Each row was made from one path, in order. Every step used is in the known rows, and no mark comes twice. Write each row's path.
Known rows
mumub -> kunuv -> dila -> kirud -> tofoz: [  9  10 -29  15  26  18 -10 -34  24 -12  -2 -36  40   4  27 -39   6 -24
  35   6 -12 -17 -29   1 -22   5   4 -10  70  38 -27   3  -5  20 -28 -28
   9 -12 -10]
kunuv -> dila: [ -3  -3 -14   8  -8  11 -15  -2  11   7  -6 -31   6  12   3 -34  23  -4
   8   2 -22  -4 -13   7  -5   9   6 -15  41  12 -22  -7 -13  -6  -7 -16
  10  19 -19]
kirud -> miri: [  7   4 -11  11   8  10 -25  -8   0   8  -9 -27   0  12  -6  -6  16  14
  27 -29   0  -7 -15  14  -1  14  -2 -11   5  22  22   6 -11   0 -10 -19
  19  34 -35]
kunuv -> mumub -> bogev -> tofoz: [ 10  10 -10 -12  -5  15 -39   2  16  -6   1 -11  -6   8  -3 -64  23  31
  41 -35 -12   5  -8  13  12  10  28 -10 -34   5 -24  20 -18  -8 -18 -36
  22   5  30]
kunuv -> dila -> bogev -> tofoz: [  2   1  -4  17  11  10 -35  -2  29 -16   2 -62   9   6  10 -46   6   3
  31 -14 -12 -19 -17  10   4   1  15 -26  16  -7 -33  10  -9  -8 -16 -64
  17  12  13]
kunuv -> mumub -> kirud -> miri: [  5  21 -21  -1  15  15 -35 -18  -9 -25  -7  -7   7   1  -9 -25  43  14
  58 -33   1  -5  -8   8 -11  18   1 -18  41  26  21  36 -18  15 -34 -22
  14  25 -27]
dila -> kirud -> miri -> kunuv: [ 12  41 -22  10  24  15 -24 -25   5   9 -24 -26  43  13   6 -15 -27  11
  58 -62  18 -15 -36   5 -13  18  -6  -2 -19  18  32   7  -9  13 -18 -12
  27  25 -19]
bogev -> tofoz: [ 13  -4  -4   9   4  10 -19   9   4   3  -1 -29  -7   6   2 -32  -1  18
  28  -2  -7  -5 -12  13   2   8   9  -3 -39   7  -5   4  -9  -6  -6 -35
  14  12   5]
kunuv -> tofoz -> bogev -> mumub -> kirud -> miri: [ 22   1 -25  12  21   5 -46   1   4 -49  -1 -36  15  -2  11  -1  28   5
  46 -56  27 -30 -17  -3  10   7   6 -35   5  21 -17  22  -7   5 -54 -30
  -7  31 -13]
miri -> bogev: [  6 -22 -19   2 -16   4 -20   8  -4  11   5 -25  11  15  14 -18  19  -2
   0   1  -4  -5  -1   9  -3  13 -10 -12  16  18 -11  -5 -10   7 -10 -23
  14  25 -13]
kirud -> tofoz -> bogev: [ 12 -18 -26  -6  -2   6 -33   7  15  -5  12 -11   6   0   9 -28  -9  -5
  17 -21   9  -3 -17  10   1   3   5  -9   6  31 -18  18 -11   9 -24 -20
  21  17   7]
kirud -> mumub: [  2 -27 -19   1  -9  12 -15  -6   3   1 -34   4  10  10  14 -33  18   5
  19  27  -4  13  -7   2  -3  16   2   0   8   9  24 -22  -6  -3 -10  -5
   0  13  -2]
miri -> bogev -> mumub: [ 18 -41  -8  11 -11   3 -20   6   2  -1 -14 -22  23  19  24 -15  26 -10
   1   8  -6  -5  -1  -7   2  12  -2 -18  13  28 -31 -12  -6   9 -16 -33
   8  16   0]
kirud -> miri -> kunuv -> dila: [  7  42 -17  12   8  12 -32 -13  11  17 -20 -35  33  16   3 -18   9  -4
  42 -36 -18 -10 -33   5 -15  11   0 -10  37   7  -4  13 -14  -2 -21 -21
  22  35 -35]
kirud -> miri -> bogev -> mumub: [ 24 -24  -5  16   1   2 -34  -1  -3  -2 -13 -28  22  20  11 -10  39  -8
  21 -12  -1 -14  -7  -2  -1  13  -8 -24  24  32 -13   3  -8  14 -22 -42
  10  32 -32]
miri -> bogev -> mumub -> kunuv -> tofoz: [ 22 -32 -23  31  -3   3 -19   3   3 -19  -3 -34  35  13  49   2  44 -10
 -12   4 -15 -18  -9  -6   5   7  -7 -23  53  27 -59 -20   1  15 -37 -23
   1   3   4]
miri -> bogev -> mumub -> kunuv: [ 29 -38 -15  20 -11   7 -15  -2   3  -7 -14 -17  35  17  47 -10  42 -13
  -5  17 -25  -6   0  -5  -6   9   1 -12  43  28 -42 -20  -1  23 -23 -41
   8   6  -2]
tofoz -> bogev: [ 12 -18 -24  -7  -9   7 -28  12   6  -1   5 -11   1   5  13 -33  10  12
   8 -29   7  -2  -8  14   2   6   8 -10 -16  10 -11   0 -10   4 -20 -15
  23  34   6]
bogev -> mumub: [ 13 -29  -1  14  -6  11 -10  -3   8  -1 -23 -17   8  16  14 -14  10   6
   4   5 -13   5  -7  -8  11  10  13 -14   0  27 -18 -15  -6   2 -10 -24
  13   6   2]
mumub -> kirud -> miri -> kunuv -> tofoz: [  7  55 -28  14  18  12 -30 -18  -6 -17 -12 -40  25   2  11  13 -10  13
  52 -65  18 -26 -30   3  -7  15  -9 -14  11   3  20  23 -13  -2 -35  -9
  -3  23 -25]
tofoz -> bogev -> mumub -> kunuv -> dila: [ 26 -27 -24  15   3  10 -28   3  23 -22 -10 -18  29   8  39 -35  52 -19
   5  -4 -30 -11 -10  -3  -7   0  21 -20  52  21 -68 -13  -4  18 -42 -42
  14  20   3]
kunuv -> mumub -> kirud: [ -2   5 -21  -9  -2  15 -22  -8  -6 -23  -5   1   3   2   1 -34  31  11
  37  -7  -5   5  -1   3  -5  16   7 -13  30  24   5  24 -19  12 -30 -11
  11   6   3]
mumub -> kunuv -> dila -> bogev: [  2  -8 -21  25   3  14 -20 -20  26 -15  -4 -45  27  10  34 -23  23  -3
   3  -9 -32 -13 -10  10  -9   4  10 -21  77  -1 -41  -7  -7  15 -27 -44
  14  11  -7]
mumub -> kunuv: [ 11 -12 -22  16  -7  14  -6  -8   1   2  -9 -16  12  10  28  -9  20  10
  -1   3 -24   1  -5  12  -8  12   6   1  23  17 -14 -17  -5  14 -13 -17
  14   4  -7]
kunuv -> tofoz -> bogev: [  3 -10 -28   7  -3   4 -31  21   8 -14  14 -32   0   2  15 -18   9  14
   0 -43  17 -12 -18  15  16   4   2 -20 -13   9 -24  -4  -7  -2 -30   4
  16  31  12]

Which path is each row?
[ 27 -25 -25  16   9  10 -31  -4  30 -26  -2 -20  36   5  36 -37  32 -31
  14   3 -27 -10 -20  -7 -10  -6  22 -22  73  38 -76   6  -5  18 -49 -49
  13   3   3]
kirud -> tofoz -> bogev -> mumub -> kunuv -> dila
[ 10  15 -28  -7   5   8 -45 -14 -14 -24   4 -12  20   5  -1 -29  56  -6
  54 -23   5 -12  -2   8 -16  20 -15 -22  52  30   9  41 -18  21 -37 -30
  10  34 -34]
kunuv -> mumub -> kirud -> miri -> bogev
[ 14 -10 -38  15   5   8 -27  12   7 -22  15 -26  10   0  38 -10  24  15
  -5 -31  -1 -14 -17  16   6   3   4 -12  21  12 -42 -10  -2  11 -40  -4
  12  21  11]
mumub -> kunuv -> tofoz -> bogev
[  6 -11  -2  15   8  10 -31   0  19 -13   0 -45   4   7  11 -28 -15  20
  28 -26   1 -12 -12  12  10   7  11 -16 -24  -4 -10   7  -8  -2 -16 -58
  18   8  19]
dila -> bogev -> tofoz
[ 23  23 -15   5  15   3 -42  -3 -10 -20  11 -52  10   0  -1 -22  33   1
  71 -22  19 -34  -6  11 -17  14  -9 -13   5  11  13  38 -12   7 -25 -73
  -7  33 -30]
mumub -> kirud -> miri -> bogev -> tofoz
[  4 -13 -40  24  25  16 -11 -25   6 -26 -26 -15  42   3  47 -29  18   6
  25   7  10 -13 -27   4  -5  13  -5  -6  26  19  16 -35   5  12 -35   6
 -10  -9  17]
dila -> kirud -> mumub -> kunuv -> tofoz
[ 18 -20 -11  27   0  13 -10 -10  15 -15 -23 -26  28  14  34 -23  49 -14
   3  20 -42  -5 -10  -7  -8   4  18 -15  71  26 -52 -20  -3  11 -24 -38
   7   2  -6]
bogev -> mumub -> kunuv -> dila
[ 17 -12 -17  24  24  17  -6 -27  22 -20 -23 -32  46  12  36 -36  32 -17
  25   8 -19 -18 -21  -9  -9   7  14 -18  48  35 -39 -23   0  22 -28 -36
   9  -5  -2]
bogev -> mumub -> kunuv -> dila -> kirud
[ 22 -36 -13  -1  -6   5 -27  12  13 -13  -7  -8  11  10  21 -28  18   3
   9 -19   4  -2  -7  -1  10   5  18 -17 -15  24 -29  -7  -6   6 -27 -27
  19  25  18]
tofoz -> bogev -> mumub
[ 31  28 -23  -2  12   9 -42 -13   6 -28 -24 -16  40   4  20 -12   5  -3
  62 -63  16 -21 -20  -9 -11  10  12 -14  -9  16   8  30 -10  16 -44 -46
  11  31  -9]
tofoz -> bogev -> mumub -> kirud -> miri -> kunuv
[ 14   5  -7  -6  -7  12 -26  -2  19   2   2 -39 -10   8   1 -41   0  27
  32 -37  -3  -7  -9  13   8   7  25  -3 -51  -3  -9   3 -14 -17  -6 -50
   6  12  13]
mumub -> bogev -> tofoz
[ 33 -26 -30  10  27  13 -21 -18  24 -32  -3 -10  46   2  43 -37  -4 -18
  33 -21  14 -16 -23  -7  -7   2  17 -13  13  52 -36   5   2  34 -44 -39
  17  -8  22]
dila -> kirud -> tofoz -> bogev -> mumub -> kunuv
[ 14 -15 -24   7   6   5 -30   4   9 -47   3 -31  11  -3  23 -13  19   2
  26 -36  22 -23 -10  -8  15   4  12 -30  -2  19 -32   7  -6   0 -49 -21
 -10  14  16]
kunuv -> tofoz -> bogev -> mumub -> kirud
[  2  -2 -17 -15 -19  16 -30  -9  14  -3  -6  -1  -5  13   1 -51  24  24
  17 -34 -14  13  -1  11   8  15  21 -14   1  16 -14   8 -21  -1 -16  -8
  25   9  13]
kunuv -> mumub -> bogev
[  2  35 -24   3  16  16 -15 -19  15   8 -21 -32  44  13  17 -40 -19 -12
  43 -31   1 -14 -33  -2 -14  11   1  -6  10  12  -5  -4 -10   3 -14 -11
  21  13   3]
miri -> kunuv -> dila -> kirud
[  5 -27  -2  20   4  10 -26 -12  33 -20 -21 -43  25  18  21 -27  12 -10
  11  -8 -20 -10 -11  -9  12   5  19 -37  43  10 -47  -9  -9   3 -23 -48
  13   7   4]
kunuv -> dila -> bogev -> mumub
[ 23 -33 -12  25   1  13  -6 -10   7  -9 -23  -9  20  14  36  -8  26   5
   1  13 -29   3  -6  -5  -2   8  16  -7  27  27 -34 -23  -1  17 -17 -30
  11  -3   2]
bogev -> mumub -> kunuv
[  4  22 -19  15  31  12 -26 -27  13  -3  -5 -49  26  11  -6 -34  19  -5
  55 -31   9 -23 -27   9 -12  12  -2 -20  32  26   8   7 -11   8 -20 -26
  14  30 -38]
kunuv -> dila -> kirud -> miri
[ 23  54 -16  -7  10  15 -54 -11  12   1 -16 -16  19  11  -2 -56   3  28
  69 -71  -6   0 -27  11  -1  13  21  -6 -29   1  -5  38 -22  -6 -28 -44
  32  26   8]
kirud -> miri -> kunuv -> mumub -> bogev -> tofoz
[ -3  20 -17  11  -1  13 -28 -14  26   0 -16 -41  36  14  23 -24 -24  -4
  15 -35 -18  -8 -24   2  -3   9   7 -18  39 -12 -28   2 -12   1 -19 -32
  20  18   5]
miri -> kunuv -> dila -> bogev
[ -3 -11 -25   3  16  15 -17 -24  16 -12 -32 -18  36   9  16 -57  21 -15
  43  20   7  -8 -21  -2 -12  15   3 -11  35  15  18 -21  -6   2 -19 -12
  -3  12  -4]
kunuv -> dila -> kirud -> mumub
[  9   7 -19  -7  17  16 -33 -24  34 -17 -22 -39  25   6  14 -87  14  -4
  71 -14  12 -17 -23   2  -7   9  26 -10 -19  -3   3 -10 -10 -15 -16 -53
 -12   5  25]
kunuv -> dila -> kirud -> mumub -> bogev -> tofoz
[  5  -6  -8  16  15  13 -28 -32  37 -44 -10 -47  36   4  20 -22  -5 -31
  42 -10  -6 -22 -12 -17  -2   2  16 -39  76  27 -39  27 -12   7 -37 -67
  -5 -13  -1]
kunuv -> dila -> bogev -> mumub -> kirud -> tofoz
[ 16  53 -40   2  18   8 -47  -4  -1 -30   2 -36  27  -5  16   0  -6   9
  57 -84  32 -29 -31   8  -6  10  -5 -17   1   3   5  32 -13   3 -49 -13
   3  37 -14]
mumub -> kirud -> miri -> kunuv -> tofoz -> bogev
[ 17 -11 -12   4  -5   2 -30  16  -3   6  12 -35   9   9  13 -36  15   1
  23   4   0 -13  -5  12  -3   8  -3  -7 -16   9 -19   7  -7   1 -10 -47
  12  24   3]
miri -> bogev -> tofoz
[ 13 -30 -17  43  13  12 -19 -16  26 -36 -13 -44  31  11  51   4  10   9
 -12 -20 -14 -17 -14  -6  18   4   9 -32  44  15 -53 -21   1  15 -37 -31
   4  -9  17]
dila -> bogev -> mumub -> kunuv -> tofoz
[  9  18 -32   3  -2   6 -36  16   7  -3   2 -23  24   5  27 -15 -21  10
   9 -56  14 -12 -30   8  10   6   0 -10 -20  -3 -26  -1  -7  -5 -33   9
  22  29  24]
miri -> kunuv -> tofoz -> bogev
[ 18  42 -13  11  17  14 -30 -29  10 -21 -32 -36  43  10  10 -11  17 -18
  66 -32 -10 -20 -25 -16 -18  11  11 -22  50  14 -10  22 -14   2 -36 -47
   2  20 -35]
bogev -> mumub -> kirud -> miri -> kunuv -> dila
[ 10  -2 -31 -15   3   8 -30  -7  10 -28  14 -17  10  -8   9 -21  -8  -9
  43 -28  18 -13 -10   5  -7   5   5 -13  12  28  -4  37 -12   9 -36 -37
   5  12   4]
mumub -> kirud -> tofoz -> bogev
[  8   1 -35 -20   8  11 -42  -4   6 -39  14  10  12  -9   7 -47  15  -9
  48 -22   9  -1 -10   4  -5   8   9 -18  34  34 -19  51 -19  18 -52 -19
  18   6  17]
kunuv -> mumub -> kirud -> tofoz -> bogev
[ 17  36 -16 -16  -4  17 -41  -3  13   1 -11  -9  17  11  10 -60  -6  24
  49 -51 -15   8 -20   7   4  11  24   0 -38  -3 -22  25 -22 -10 -19 -35
  27   5  37]
miri -> kunuv -> mumub -> bogev -> tofoz
[ 15  -4 -18   6  -3   3 -33   0  -4   8   1 -35  18  14   2  -9  33   0
  19 -23   2 -14  -8  14 -10  16 -17 -15  29  21   4   9 -12  11 -16 -32
  13  45 -41]
kirud -> miri -> bogev
[ 25 -34 -16   2   2   6 -30   4  20 -18  -1  -5  14   5  17 -29  -2 -11
  18 -10   6  -2 -16  -6   8   1  16 -19   4  41 -38  13  -7  10 -33 -31
  14   7  14]
kirud -> tofoz -> bogev -> mumub
[  7 -17 -29  15  -7  15 -13 -17  13  -9 -36  -9  30   9  35 -39  53 -14
  16  42 -37   4 -10   4 -18  10  12  -4  82  10 -11 -29  -4   5 -25 -21
  -7   8 -11]
kirud -> mumub -> kunuv -> dila
